Each row was made from one walk, in order. Every step used is in the known rows, and no mark comes twice. Write each row's walk.
In the rows, zero is written as 128.
Known rows:
gekad > ruzo: [128 121 119 122 116 159 125 127 139 143 119 134 125 122 171 129 125 138
 109 122 142 151 114 139 125  92 123 141 107 121 114 129 124 129 109 161
 138 129 141  91 147 101 105 107 115 110 106 131 129 116 112  87 132  91
 121 162  88 108 139 138 101 121 101  80 122 134 138 113 120]
biru > rokad > kegu: [133 137 128 120 139 153 115 131 145 117  90 165 133 129 114 152 113 111
 126  95 159 133 107 145 140 121 140 147 146 138  94 145 122 152 172 149
 176 136 134 114 157 108 109 111 100 121  99 135 116 111 146 124 114  84
 145 133 130 117 178 153 145 136  98  99 117 116  99 112  94]
rike > viku > kegu: [117 132 127 143 151 131 108 123 158 128 106 144 118 126 113 112 137 121
  82 127 132 112  92 101 127 102 128 156  56 128 105 120 130 170 115 138
 149 146 144 114 139 114 106  82 139 117 140  97 130 167 120  87 142 108
 130 192 136 117 111 133 124 132 112 133  99 121 118 116 101]
rokad > kegu > zosot > rike > viku: [113 161 105 129 160 135 123 131 152 155 114 177 154 139 155 125  84 104
 116 143 145  89  55 109 140  99 117 135 144 131 123 107 134 200 146 149
 187 120 145  91 175 138 103 121  97 102 148 129 115 132 131 143  84 172
 147 168  95 146  54 121 170 135 111 129 127 158  96  69  92]
rokad > kegu > viku > dade: [114 138 118 137 152 166  87 118 139 130  99 139 159 112 110  77 143 118
 114 123 166 136  87 138 138  91 101 106 145 114 115  86 123 188 143 117
 160 153 145 114 150 123  92 147 124 144 115 155 136 115 152 158 124 195
 145 177 130 125  88 160 139 151 112 118 144 133 114 115 102]
kegu > zosot > rike: [121 118 127 112 168 136 149 173 132 145 114 133 137 130 156 118 115 128
 105 163 149  98  95 120 135 100 117 131 162 128 136  97 129 161 123 150
 182 142 170 109 143 119 117 139 103 119 128 146 122 139  86 120 103 153
 146 152 108 119  49 116 159 141 111 118 140 154 125  95 126]
gekad > kegu: [108 150 154 126 131 175 121 147 152 139  99 131 133 133 130 126 131 144
 113 117 132 147  97  88 131 133 132 142 114 123 113 137 119 131 109 149
 143 163 137 101 152 109 105 111 111 101 110 107 138 130  97  87 148  84
 129 193 115 119 146 143  92 126 116  91  99 146 133 114 115]
rokad > kegu: [111 156 118 123 137 155  99 126 149 141  94 174 147 131 118 132 133 106
 115 115 141 137  97 124 141 105 125 137 137 134 109 120 114 158 165 117
 164 151 145  98 162 128 108 104 109 117 121 131 128 122 138 133 102 134
 133 145 113 135 159 154 128 140 110 141 127 125 111 123  96]
gekad > kegu > vemes > biru > rokad > zosot > rike: [112 161 126 110 178 178 135 166 145 155  74 102  83 126 129 141  91 113
 132 117 216 127  89 153 113 207 135 179 200 135  90 145 132 157 118 225
 167 148 150 116 153  88  73 155 110 105  76 136 113 128  81 156  68  58
 163 162 104 109 127 135 111 121 125  63 107 175 135  81 127]
gekad > kegu > dade > viku: [109 158 151 118 139 165 124 135 146 148 102 118 171 113 147  81 123 167
 109 135 130 186 108 108 135 159 114 100 155 112 144 137 146 147 103 152
 175 128 152  94 117 121 105 120 126 100  80 112 149 100 100 113 118  76
 123 208 100 123  93 144  86 126 129  97  98 142 147  81 130]
biru > rokad > zosot > kegu > viku > dade: [137 120 124 142 154 160 142 119 137 128  73 150 116  95 107  70 130 133
 138 106 207  95  87 163 157 124 125 129 177 139 136  93 112 178 161 170
 175 186 141 138 151  84  83 185 120 153 104 167 115 100 134 182  90 161
 182 154 126 107  84 142 137 129 125 104 150 137  82  72 124]
vemes > biru > rokad > zosot > kegu: [133 125 139 138 160 162 159 135 140 148  77 162  85 113  96 142 104 111
 110  93 214  78 102 163 157 131 136 176 221 157  91 137 111 150 159 197
 163 169 136 138 160 104  82 144 112 111 109 134 115 118 114 160  54  70
 162 164 126 109 178 148 101 137 111 109 139 126 111  96 130]
rokad > kegu > zosot: [115 171 132 109 155 169 105 126 138 147 105 139 170 124 104 119 136  99
 106 152 133 127  92 121 144 100 107 131 159 132 116 106 122 190 162 125
 172 149 159  90 153 137 115 122  99 112 134 147 155 118 128 138 105 167
 136 153 111 139 119 162 122 148 112 141 143 115 112 119  97]
biru > rokad > zosot: [138 135 128 131 140 163 131 140 135 115 108 141 110 122 135 137 115 109
 122 105 159 120 133 171 126 135 142 149 150 149 124 142 119 154 144 173
 157 134 154 128 143 102 100 130 108 120  98 137 110 101 121 147  85  77
 144 131 127 113 163 134 119 133 107 112 122 126  78 129 113]
rokad > zosot > kegu > vemes > biru: [112 158  95 128 177 162 122 120 154 182  77 137 111 110  75 100 117  92
  86 139 199 102  85 144 147 140 110 154 202 142 114 102 114 161 163 190
 141 178 157 100 158 109  91 147 116 114 120 148 133 126  96 171  51 140
 159 157  95 138 130 161 111 133 134 129 139 126 140  89 125]
rokad > zosot > rike > viku > kegu > vemes: [ 98 163  89 126 180 138  96 139 168 156  92 143 124 128 135  98 123 108
  92 146 176 105  84 127 106 143 122 145  85 149 139 106 123 203 122 170
 179 124 166  88 137 102  87 121 133 114 127 126 108 160 108 149  82 145
 152 156 105 131  58 114 167 140 141 144 119 151 115  83 116]
zosot > rokad: [147  92 137 156 158 117 134 131 153 152  86 148 135 111 131 127 137 121
  95 135 124 102 131 138 142 118 130 104 130 123 121 101 124 129 134 147
 173 154 129 128 150  98  92 136 127 123 130 134 122 129 135  87  94  94
 159 172 155 103 118 123 127 138  95  79 135 143 117 126 125]
dade > viku > kegu > rike > zosot: [132 120 110 115 161 134  91 144 144 155  99 123 171 104 129  55 152 159
  70 147 155 102  95 121 102 116 117 113 120 133  99 124 128 153 133 146
 193 107 144 106 146 161  99 115 110 100 143  86 176 159 133 137 145 130
  99 207 154 128  78 129 133 147 127 147  91 124 100  80 135]
rike > kegu > vemes > biru > rokad: [135 122 120 135 180 157 110 126 146 152  51  92 118 122  73 134  93 135
  96 138 173  96 109 171 133 190 127 174 153 140  67 141 133 140 149 213
 126 125 128 125 137  94 110 116 105 122 100 119 139 148  93 132 137  81
 139 174 116 108 168 154 148 106  91  96  81 129 140  97  94]
biru > rokad > zosot > kegu > viku: [158 139 125 144 144 161 141 115 139 149  88 163 124  99 142 102 114 109
 141 112 208 102  95 149 166 115 127 122 180 147 139 105 101 171 178 211
 175 169 146 135 145 104 100 145  99 139  95 144 107 118 128 165  83 124
 171 155 128 104 100 150 123 143 119  99 135 117  72  84 132]
gekad > kegu > rokad > zosot > rike: [107 155 134 114 155 174 121 169 171 132  85 125 116 122 164 118 141 131
 129 132 188 129 112 109 134 133 127 137 136 139 147 118 117 162  92 186
 165 137 166  90 149 116 109 133 120 107 105 139 116  85 101 130  68 107
 155 158 108 117  81 114  93 140 109  64 132 177 136  90 122]
rokad > zosot > kegu: [114 142 120 133 146 158 125 124 152 156  88 195 120 113 127 113 128 104
 102 112 168  99  96 136 157 108 129 135 161 155 150 111 102 167 168 152
 164 172 142 104 163 117 105 136 104 112 139 136 115 118 118 151  60 128
 153 151 113 128 128 132 118 136 132 137 153 135 100  94 117]
kegu > zosot: [120 129 138 117 151 153 129 141 137 143 121 100 152 119 112 121 131 121
  92 171 123 111 104 116 141 100 117 128 158 125 125 102 128 165 132 145
 152 150 168 107 137 122 116 128 100 116 132 151 149 129 106 111 127 148
 127 168 106 126 100 145 115 138  99 135 131 131 122 121 114]
kegu > viku: [140 112 118 150 140 149 108 114 136 142 111 127 154 118 140  92 125 110
 115 141 161 129 110 122 141  92 122 113 139 106 122  93 119 154 139 174
 152 143 147 134 126 128 117 119 111 135  95 122 121 140 123 109 132 164
 132 192 129 105  97 150 122 157 105 114 111 121 112 123 125]
dade > viku: [131 131 118 127 126 128 124 122 148 147 111 159 147 117 154  91 110 148
  98 134 130 141 114 135 129 114 132  93 157 128 137 124 140 118 131 140
 173 124 140 125 144 127  92 101  97 112  90 104 116 112 118 115 104  92
 135 176 108 126 137 139 115 141 119 120 107 122 116  99 123]
kegu > rike: [120 111  95 122 156 145 117 147 105 147 108 110 152 106 130 116 140 102
 110 143 155 122 108 117 124 101 116 147 162 114 115 110 127 140 133 145
 160 120 172 105 136 132 117 117 119 105 126 123 153 145 117 120 114 148
 102 169 127 130 106 141 116 146 103 108 103 122 111 126 132]
dade > viku > kegu > zosot > rokad > biru: [142 125 180 114 170 114 125 135 158 161 106 126 163  78  90  85 200 162
  70 152 121 124 112 143 143  93  72  86 154 133 150  91 145 173 146 163
 252 169 189 101 126 139  69 136 129 106 105 136 146 133 141 114  76  83
 167 168 136 127  76 156  89 177 133 126 164 116 120  87 135]
vemes > biru > rokad > kegu: [129 133 142 134 159 157 126 132 133 134  89 151  99 129  89 161 110 112
 109  99 189 107 106 159 139 126 135 181 199 132  60 146 127 149 154 162
 169 137 133 134 157 119  90 117 107 113  92 128 126 119 137 129  85  64
 145 158 133 123 197 170 120 144  98  95 118 110 126 118 106]

Which walk is each row?
[135  97 104 146 158 138  97 128 158 153  76 172 155 126 167  95 100 136
 115 128 175  86  98 134 143 129 131 106 109 127 135 100 115 155 150 196
 170 131 134 114 140 127 120 127 111 125 125 110 114 162 104 136 137 150
 150 187 109  98  42 114 191 141 107  89 104 143 102  80 112]  zosot > rike > kegu > viku
[103 149  90 128 195 160  92 136 165 175  67 136 116 131 116 119  94 123
  87 133 194  92 100 178 118 178 125 151 164 149 117 117 125 167 142 199
 148 112 151  96 159 116  94 141 112  92 126 118 128 143  82 187  57 128
 140 173  89 120  92 122 159 123 121 102 128 159 122  74 102]  rokad > zosot > rike > kegu > vemes > biru
[144 108 127 129 176 147 129 133 158 177  57 118 134 118  98 111  79 122
  83 140 188  56  80 139 146 167 119 165 201 144  63 129 119 148 153 207
 136 155 101 120 159  96 108 162  98 126 123 132 124 152 114 143 138 112
 163 175 138 115 156 134 146  90 113 123  85 145 144  68 124]  rike > zosot > kegu > vemes > biru > rokad
[147 101 135 122 179 115  91 139 147 179  93 129 182  84 114  74 180 151
  63 126 145  97 102 141 121 125  86  85 143 134 123 107 132 156 149 172
 244 109 161  99 140 174  73 148 123  92 132 106 150 157 173 147  76  96
 139 199 167 127  66 119 110 169 133 117 122 126  86  77 149]  dade > viku > kegu > rike > zosot > rokad > biru
[120 119 139 119 155 142 117 138 156 122 100 109 170 111 104 127 169 112
  89 138 158 146 143 124 154  91  92 122 178 129 147 103 121 169 121 178
 166 128 196 100 111 147 128 133 133 105  99 154 117 112 134 127  97 121
 156 148 113 132 136 143  84 155  91 112 135 129 152 132 110]  kegu > rokad > biru
[105 113 134 145 184 129 118 131 157 133 105 109 156 112 104  94 139 125
  75 140 135 119 104 106 136 118 113 156  74 120 119 110 130 199 102 153
 152 117 165  99 120  98 115 110 158 115 141 125 145 151 113 110 144 135
 116 193 137 116  91 139 132 128 117 135 105 120 136 105 111]  rike > viku > kegu > dade
[137 137 124 148 182 142  78 112 176 193  60 125 163 127  86 121 106 107
  76 137 153  87  92 166 123 168 107 133 164 128  64 109 127 163 159 173
 162 136  96 105 171 126  81 162 112 101 149 147 139 141 157 139  86 133
 155 181 147 137 127 135 133 119 103 113 118 154 129  85 116]  rike > zosot > rokad > kegu > vemes > biru
[122 134 155 105 159 134 108 132 167 128  92 125 150  88  85  83 213 154
  72 151 171 155 127 126 148  79  78 105 130 134 150  95 133 169 120 164
 213 140 200  96 105 158 104 102 148 112  77 123 127 107 138 128 104  86
 153 160 117 129 110 162  93 177 125 106 144 100 163 102 123]  dade > viku > kegu > rokad > biru
[138  97 145 143 159 147 152 146 134 124  96 109  92 116 112 159 108 113
 104 114 183  94 122 157 135 126 141 186 184 131  63 144 137 122 122 179
 145 128 138 156 139 106  95 120 119 118  91 119 112 135 113 108 110  54
 137 182 140  97 193 155 101 130  89  88 106 124 128 123 121]  vemes > biru > rokad
[118 104 121 141 190 108 129 148 179 119  85 153 119 113 140 110 151 128
  94 151 175  95 103  91 143  85 115 143  59 135 124 100 132 167  78 175
 175 119 171 101 126 114 123 102 140 117 138 117 105 150 114  80 115 131
 157 172 131 102  58 104 153 148 105  95 107 145 154  87 109]  zosot > rike > viku > kegu > rokad
[122 135 135 120 151 133 114 141 158 139 100 154 135 108 121  86 171 159
  84 143 145 136 110 126 127  97 111 116 103 138 126 118 135 141 140 122
 191 152 151 116 130 125  89  90 117 119  95  95 140 139 113 104 123  85
 137 172 133 115 120 145 130 153 131 128 120 103 129  99 120]  dade > viku > kegu
[117 128 152 127 182 157 128 139 133 133  78 108 132 114  83 135 114 105
 113 111 187 127 120 170 151 137 123 175 212 123  76 139 131 172 143 179
 165 116 163 119 129 107 106 135 127 114  98 153 147 103 129 146  81  85
 130 156 125 117 170 173 115 124  94  98 128 124 142 105 112]  vemes > biru > rokad > kegu > dade
[136 113 134 140 160 150 110 145 151 182  89  97 175 107 148 107 134 142
 113 123 125  89  91  95 114 158 123 119 124 111  88 125 122 130 108 184
 170 130 103 105 169 136  97 150 106  97 159 109 159 148 141 101 116 109
 124 220 165 109  87 112 105 122 103  79  75 180  87  90 138]  gekad > kegu > rike > zosot > rokad
[107 163 102 122 172 168  88 123 146 168  74 114 141 125  74 127 125  82
  87 139 174 140  97 146 127 134 115 159 189 120  78 106 128 169 167 155
 149 143 155  99 148 127  94 119 109 116 103 144 144 130 120 149  83 135
 134 156 106 150 167 178 123 137 109 118 122 125 156 119 105]  rokad > kegu > vemes > biru
[132 111 126 137 156 141 121 128 182 153  68 148 176 111 120  95 121 140
  75 147 163  68  92  86 165 112 110 121 128 150 127  98 111 157 123 182
 142 147 112 103 148 134 140 148 104 110 166 144 127 115 127 117 131 158
 168 165 139 116 105 112 141 113 100 115 111 138 148  71 112]  rike > zosot > kegu > rokad
[119 105  97 144 149 107 137 144 153 138 118 183 129 144 199 133  70 124
 112 117 151  91  86 121 127 116 139 137 122 129 122 121 126 152  99 157
 163 105 129 113 153 123 100 116 110 110 136 102  81 158 107 100 109 120
 146 189 108 116  78  93 174 122 108 104  94 168 115  88 108]  zosot > rike > viku
[148 112 115 155 149 156 106 106 157 166  98 161 189 118 152  79  99 130
  91 130 169  69  76 112 159 122 110 101 137 132 116  85  99 168 163 193
 144 175 107 117 156 128 120 159  94 130 153 121 125 143 134 141 147 190
 160 198 148 105  73 119 153 126 117 136 108 146 106  71 129]  rike > zosot > kegu > viku
[155  79 133 153 153 127 101 132 170 159 100 136 167 128 142 116 111 138
  81 131 122  71 113 141 128 139 136 103 123 139 109 115 113 129 123 162
 152 130  87 127 157 122 106 156 115 115 166 117 125 147 152 100 114 109
 153 187 173 106 109  92 134 118  92 115 111 160  95  96 126]  rike > zosot > rokad
[133 169 140 113 171 156 116 135 152 148  75  93  93 100  72  95 147 138
  83 146 196 131 119 187 107 153 123 150 163 148  90 137 140 164 148 194
 192 137 175 125 125 112  59 112 109 121  58 131 143 130 108 165  85  44
 146 158 117 125 147 174 101 145 133 112 122  97 131  85 129]  dade > viku > kegu > vemes > biru > rokad > zosot
[119 120 130 134 165 133  97 108 159 154  87 133 177 117 128  74 108 176
  86 141 128 127 129 150 139 154 125  73 133 128 151 128 137 152 132 161
 165  96 147  94 126 120 129 113 128 112 113 106 156 104 105 147 114 112
 129 205  95 125  91 136 149 122 118 126 109 123 123  66 102]  rike > kegu > dade > viku
[ 99  93  98 146 159 109 139 147 151 120 107 159 117 136 159 107  84 151
 101 115 149  83  80 120 124 126 127 137 128 128 117 108 138 151  77 121
 155 105 126 124 166 104  93 151 140 128 145 121  81 145 121 120 107 152
 156 188 104 114  56  85 177 117 118 101 109 185 107  69 108]  zosot > rike > viku > dade
[137 127 133 134 158 166 140 142 137 127 103 116  79 124 114 154 117 106
 110 100 193 101 124 185 125 140 146 183 202 150  81 146 124 146 137 190
 149 124 147 151 147 106  78 133 114 111  90 126 120 110 116 150  70  64
 137 173 124 117 180 152  92 143 102 115 128 126  95 127 119]  vemes > biru > rokad > zosot
[137 134 139 119 175 140 124 134 147 152  70  95 102  97  71  90 145 144
  77 152 177 132 113 163 120 146 123 147 156 131  78 132 150 140 145 179
 194 147 162 142 113 112  74 100 116 132  64 118 135 146 103 116 124  49
 151 165 130 118 153 171 126 142 124  96  97  95 161  80 134]  dade > viku > kegu > vemes > biru > rokad
[115 141  87 117 153 157  98 134 120 151  90 141 161 113 109 122 140  89
 118 121 157 140  93 115 125  98 109 140 155 117 113 111 121 166 171 130
 182 115 170  86 157 144 117 109 108 108 130 128 161 126 147 142  91 157
 104 160 123 144 122 153 133 165 105 113 111 116 103 124 112]  rokad > kegu > rike
[128 130  83 136 174 129 135 135 147 156 100 121  92 145 143 140  54  96
 118 125 203  87  96 170 105 184 142 173 193 150  98 139 142 171 119 239
 164  94 150 123 150  96  75 148 115 104  92 133  85 137 115 165  58  93
 162 171 104 131 117 121 139 119 108  92  95 169 101  78 122]  kegu > vemes > biru > rokad > zosot > rike > viku
[121 161 155 114 140 183 136 148 146 152 111  93 138 114 119 117 136 144
 117 153 121 129  85  87 139 123 119 147 133 115 116 122 130 169 117 149
 152 169 155  97 137 118 106 129 106 103 118 136 163 126  96  97 139 113
 121 190 109 122 110 146  73 129 115 118 119 143 122 108 107]  gekad > kegu > zosot
[120 108  91 126 159 140 147 131 120 161  78 145 147  94 109 103 132 115
 106 133 167  99  90  98 156  99 108 138 163 120 117 102 115 145 158 152
 177 146 160 102 152 117 124 126 106 122 145 128 144 147 116 130 103 161
 129 172 116 125  93 140 145 148 120 106 115 130 122  97 129]  zosot > kegu > rike
[126 147 108 122 169 163 117 135 136 145  95  82  96 123  91 129 112  91
 105 135 194 121 115 184 117 171 131 177 205 146  93 139 130 156 148 208
 144 132 164 126 132 104  83 138 118 116  76 147 126 110 108 157  82  87
 136 154 113 119 173 163 106 129 109 102 113 126 124 118 123]  kegu > vemes > biru > rokad > zosot
[117 118 130 127 151 129 127 122 140 145 101 123 174 108 145  73 123 151
  91 147 137 155 129 142 128 133 115  86 178 116 148 120 140 143 129 143
 177 100 171 107 115 118 111 126 131 121  94 136 141  93 108 130 116 113
 133 191 105 127  95 138 129 133 118 120 119 120 141  91 133]  kegu > dade > viku
